Known rows, with every step that occurs
lukag sesuz zaro fepu vofe: [-0.25 -2.00  5.35 -0.44  0.59  3.36 -2.18 -0.38 -3.88 -4.24  4.78  1.05
 -3.59 -0.90  3.28  1.31 -0.29  1.69  1.57 -2.94 -0.05  2.71]
zaro fepu vofe: [ 2.94 -3.10  3.32  3.75 -3.13  4.76  5.46  1.45 -4.64 -0.53  3.16 -0.78
 -1.98  0.44 -0.90 -1.21  0.96 -1.86  0.52  0.30  0.86  3.12]
sesuz vimilon: [ 1.63 -0.28 -0.02  1.81 -2.52  2.81  0.79  4.08  1.93  1.69  1.00 -2.08
 -0.04  0.89 -0.04  1.74 -1.28 -1.58  1.11 -0.93  0.30 -2.24]
defi tutat fepu: [ 2.27 -4.59 -0.75  1.89 -5.93 -1.38  3.88  1.21  3.02  2.17 -2.05  1.67
  5.46 -0.68 -6.20 -6.74  1.44 -0.49  4.49  1.64 -1.38  1.07]
zaro fepu lukag sesuz: [-2.04  0.17  1.48  4.48 -4.14  0.95  1.70  0.14 -7.44 -2.47  1.84  3.75
 -4.80  0.96  1.41  1.43 -0.90  0.74 -1.33 -0.67 -5.21  4.53]
vimilon sesuz zaro fepu lukag: [ 1.85  3.27  2.88  1.81 -0.22  6.72 -0.53 -0.96 -3.23  3.43  4.90 -1.70
 -3.38 -2.21  4.73 -1.79 -1.61  2.08 -4.60 -0.27 -3.22  0.89]
lukag sesuz zaro fepu: [-3.83 -0.29  3.39 -0.02 -0.83  2.23 -3.31  0.07 -3.21 -3.46  5.12  1.24
 -2.97  0.75  4.88  2.14 -1.77  2.02  2.37 -1.30 -4.51  1.45]
fepu zaro sesuz vimilon defi vofe: [ 0.42  3.83 -4.07 -2.53  5.91 -1.67 -1.01 -0.66  3.64  0.74 -1.85 -3.53
  1.71  0.97  4.51  1.86  0.25 -2.18 -1.02  0.85  4.23 -3.22]
lukag sesuz: [-0.89 -2.71  3.96  3.49 -2.69  0.44 -1.62  1.80 -2.36 -3.47  2.70  0.57
 -1.76 -0.54  3.80  0.91 -0.80 -0.02  2.63 -0.59 -4.27  3.04]
zaro sesuz vimilon: [ 1.90  0.07  2.00  0.45  0.44  1.98  1.39  1.33  3.66  1.40  2.42 -2.79
  3.16  1.81 -1.20  1.62 -3.39  0.52  4.13 -1.38 -1.85 -2.83]
fepu lukag: [ 1.53  1.85 -0.24  4.46 -4.91  4.03  1.62  4.03 -3.83 -0.27  0.91 -2.05
 -2.79 -3.14  0.50 -1.18 -0.39 -2.17 -3.45 -0.17 -3.25  1.64]
tutat defi: [ 1.34 -1.13  1.89  0.57 -2.48  4.32  2.10  2.34 -0.29  2.85  2.54 -2.85
  2.47 -4.68  0.96  1.08  1.03 -3.44  2.98  3.57 -6.87  3.17]
tutat fepu zaro sesuz vimilon defi vofe: [ 2.84  1.55 -4.15 -1.46  2.77 -4.19  0.95 -0.24  4.95  0.08 -3.92 -2.82
  2.18 -1.04 -0.89 -1.05  2.88  0.36  2.25 -0.12  5.71 -1.99]
lukag sesuz vimilon defi: [-3.23 -0.21  0.69 -0.24  2.49 -2.13 -3.06 -0.16  0.38 -2.36  0.32 -0.66
 -1.96  2.03  2.83  4.39 -0.56  0.57  0.50  0.53  0.48 -1.41]
sesuz vimilon defi tutat fepu vofe: [ 2.55 -2.77 -1.75 -2.67  1.60 -2.05  2.80 -0.89  4.56  1.76 -3.80 -0.70
  3.69  0.49 -7.03 -2.72  2.81 -0.89  0.77  0.86  8.04 -2.86]
lukag sesuz zaro: [-2.26 -0.47  3.79 -0.03 -0.25  2.50 -5.27  1.77 -0.92 -3.88  4.43 -0.66
 -2.46 -2.16  5.73  1.40 -1.29  1.34  2.08 -1.91 -3.40  0.46]
fepu lukag sesuz: [-0.17 -0.02  1.89  4.00 -3.27  1.14 -1.10  2.26 -4.91 -3.72  0.94  1.46
 -4.30 -2.39  2.46  0.59 -0.35 -0.47 -2.14 -1.53 -3.92  3.58]
lukag sesuz vimilon defi vofe: [-3.66 -1.23 -0.42  1.86  2.64 -3.64 -2.56 -0.60  0.39 -2.69 -0.16  0.53
 -1.46  1.72  4.78 -0.04  1.46 -0.10  1.96  1.65  0.87 -1.45]
vimilon defi tutat: [-3.59 -0.19 -2.42 -0.78  0.25 -0.97  1.04 -1.17  1.39  2.28 -0.38 -2.47
  3.72  1.37 -0.50 -3.15  0.54 -3.29 -0.80  5.91 -1.64 -2.29]
fepu zaro sesuz: [ 2.52  2.36 -0.09 -1.02  1.26  2.20 -0.32  1.99  0.85  0.68  1.01 -3.51
  1.34 -0.84  3.25  2.78 -2.05 -2.08 -0.50 -1.32 -0.56  0.76]

Rows
[-3.46  0.66 -2.42 -3.84  1.28 -3.44 -2.49 -2.46  0.92 -1.93 -2.24  0.66
  0.64 -2.38 -3.00 -2.70  1.61  1.64 -1.18  1.59  0.17 -1.17]  vimilon defi tutat fepu lukag sesuz zaro
[-0.34  3.19 -4.00 -6.58  6.45 -1.99 -0.76 -2.01  5.30  3.46 -3.08 -1.76
  5.06  3.05  0.27  3.25 -2.32 -2.48 -1.93  0.58  3.68 -3.92]  fepu zaro sesuz vimilon defi tutat
[-3.29  0.88 -2.03 -1.32  1.73 -3.25 -1.66 -1.56 -0.84 -0.58 -2.81  3.64
 -0.60  1.74 -0.87  0.89 -0.39 -0.60 -3.29 -0.05  0.28 -0.73]  fepu lukag sesuz vimilon defi tutat
[ 1.53  1.17  3.99  1.48  0.40  6.72 -1.19 -0.76 -1.16  3.87  5.93 -2.70
 -1.62 -1.06  5.67 -1.82 -1.81  2.29 -1.72  0.69 -3.28 -0.11]  vimilon sesuz zaro fepu
[ 4.56 -0.39  5.78  0.88  2.08  8.10  0.05 -1.53 -1.94  2.62  5.92 -2.84
 -1.89 -2.42  4.57 -2.55 -0.37  1.70 -2.36 -0.82  1.34  1.14]  vimilon sesuz zaro fepu vofe
[ 0.19  0.78 -1.33  1.27 -1.62 -3.62 -0.36  0.84 -0.65 -2.79 -2.82  0.61
 -3.57 -1.99 -4.14  0.83  2.43  2.36 -1.02 -1.60  1.88  0.72]  tutat fepu lukag sesuz vimilon defi
[-0.14 -1.02 -1.41 -3.23  2.48 -3.83  2.14 -2.68  6.50  2.68 -1.54 -1.41
  6.88  2.49 -6.76 -1.60 -1.21  1.86  4.57  1.52  1.04 -4.07]  zaro sesuz vimilon defi tutat fepu
[-1.88  3.90 -0.11  0.27 -3.06  5.60 -0.17  1.80 -4.54  0.00  3.57 -1.32
 -4.17 -1.57  1.68  0.72 -1.26  0.62 -2.56 -1.12 -3.82 -0.24]  sesuz zaro fepu lukag
[-0.59  1.35 -0.13  4.76 -5.76  3.21  4.04  2.10 -6.35  0.17  1.98  0.69
 -3.92  0.57 -0.26 -0.19 -0.93 -1.05 -2.38  0.52 -4.48  2.78]  zaro fepu lukag
[-5.07  0.81 -2.00 -0.93  0.58 -3.47  1.20 -3.64 -3.43  0.68 -1.82  5.52
 -1.21  4.74 -1.66  1.74 -0.99  0.27 -2.59  1.28 -1.26  0.21]  zaro fepu lukag sesuz vimilon defi tutat
[ 3.22  2.71 -3.17 -3.47  2.69 -2.51  0.11  0.80  4.64  0.74 -3.09 -3.93
  1.38 -0.59 -3.24  3.20  1.24  0.78  0.41 -1.32  5.07 -2.26]  tutat fepu zaro sesuz vimilon defi
[-4.95  1.30 -1.94  2.90  0.45 -3.33  1.18 -2.28 -4.96 -2.14 -0.46  4.01
 -4.74  2.87  2.56  0.25  1.16  0.46 -1.64  1.51 -0.78  1.21]  zaro fepu lukag sesuz vimilon defi vofe
[ 1.15 -4.54  0.99 -2.32  2.89 -4.50  0.21 -2.49  2.79 -2.07 -3.24  2.94
  2.21  0.82 -4.70 -0.96  2.72  1.03  2.32 -0.83  6.82 -0.16]  lukag sesuz vimilon defi tutat fepu vofe
[-0.96 -1.09 -2.86 -3.94  3.54 -6.35 -2.60 -2.02  3.53 -0.36 -5.49  3.30
  1.30  2.34 -1.28  2.70  1.61  0.48  0.01 -0.82  5.30 -0.96]  lukag sesuz vimilon defi tutat fepu zaro
[ 4.23 -1.39 -2.66 -3.70  0.11 -2.93  2.12 -0.33  6.41  3.62 -4.93  2.72
  7.34  1.38 -6.11 -1.65 -0.13 -0.19  3.36 -2.03  3.76 -0.94]  defi tutat fepu zaro sesuz vimilon
[ 2.96  1.35  4.40  1.19  0.89  7.13 -3.21  0.56  1.20  3.34  5.68 -4.63
 -0.61 -3.82  6.34 -2.70 -1.63  1.50 -1.94  0.26 -2.33 -0.81]  vimilon sesuz zaro
[-2.55 -1.39 -2.48 -0.47 -0.41 -5.38  0.37 -2.68  0.01 -1.25 -3.50  2.15
  1.08 -1.15 -4.38 -3.41  2.15  0.25 -0.80  2.81 -0.46  1.05]  vimilon defi tutat fepu lukag sesuz
[ 0.44  1.08 -5.50 -4.61  2.16 -3.64  0.42 -0.26  5.19  3.40 -6.08 -0.47
  3.03  1.81 -3.79  1.04  1.90 -1.81 -1.62  0.81  6.78 -3.15]  sesuz vimilon defi tutat fepu zaro
[ 1.47 -3.41 -1.19  0.52 -3.71 -3.80  1.56 -0.25  1.49  0.34 -4.66  6.87
  2.83  0.02 -6.82 -3.25  1.31  1.20  2.37 -2.26  1.12  1.74]  defi tutat fepu lukag sesuz vimilon
[ 0.30  0.65  0.80  2.67 -1.77  0.23 -1.31  2.07 -2.92 -2.76 -0.45  2.67
 -3.68 -0.30  0.86  2.56 -0.72  0.17 -1.80 -3.57 -0.91  1.34]  fepu lukag sesuz vimilon
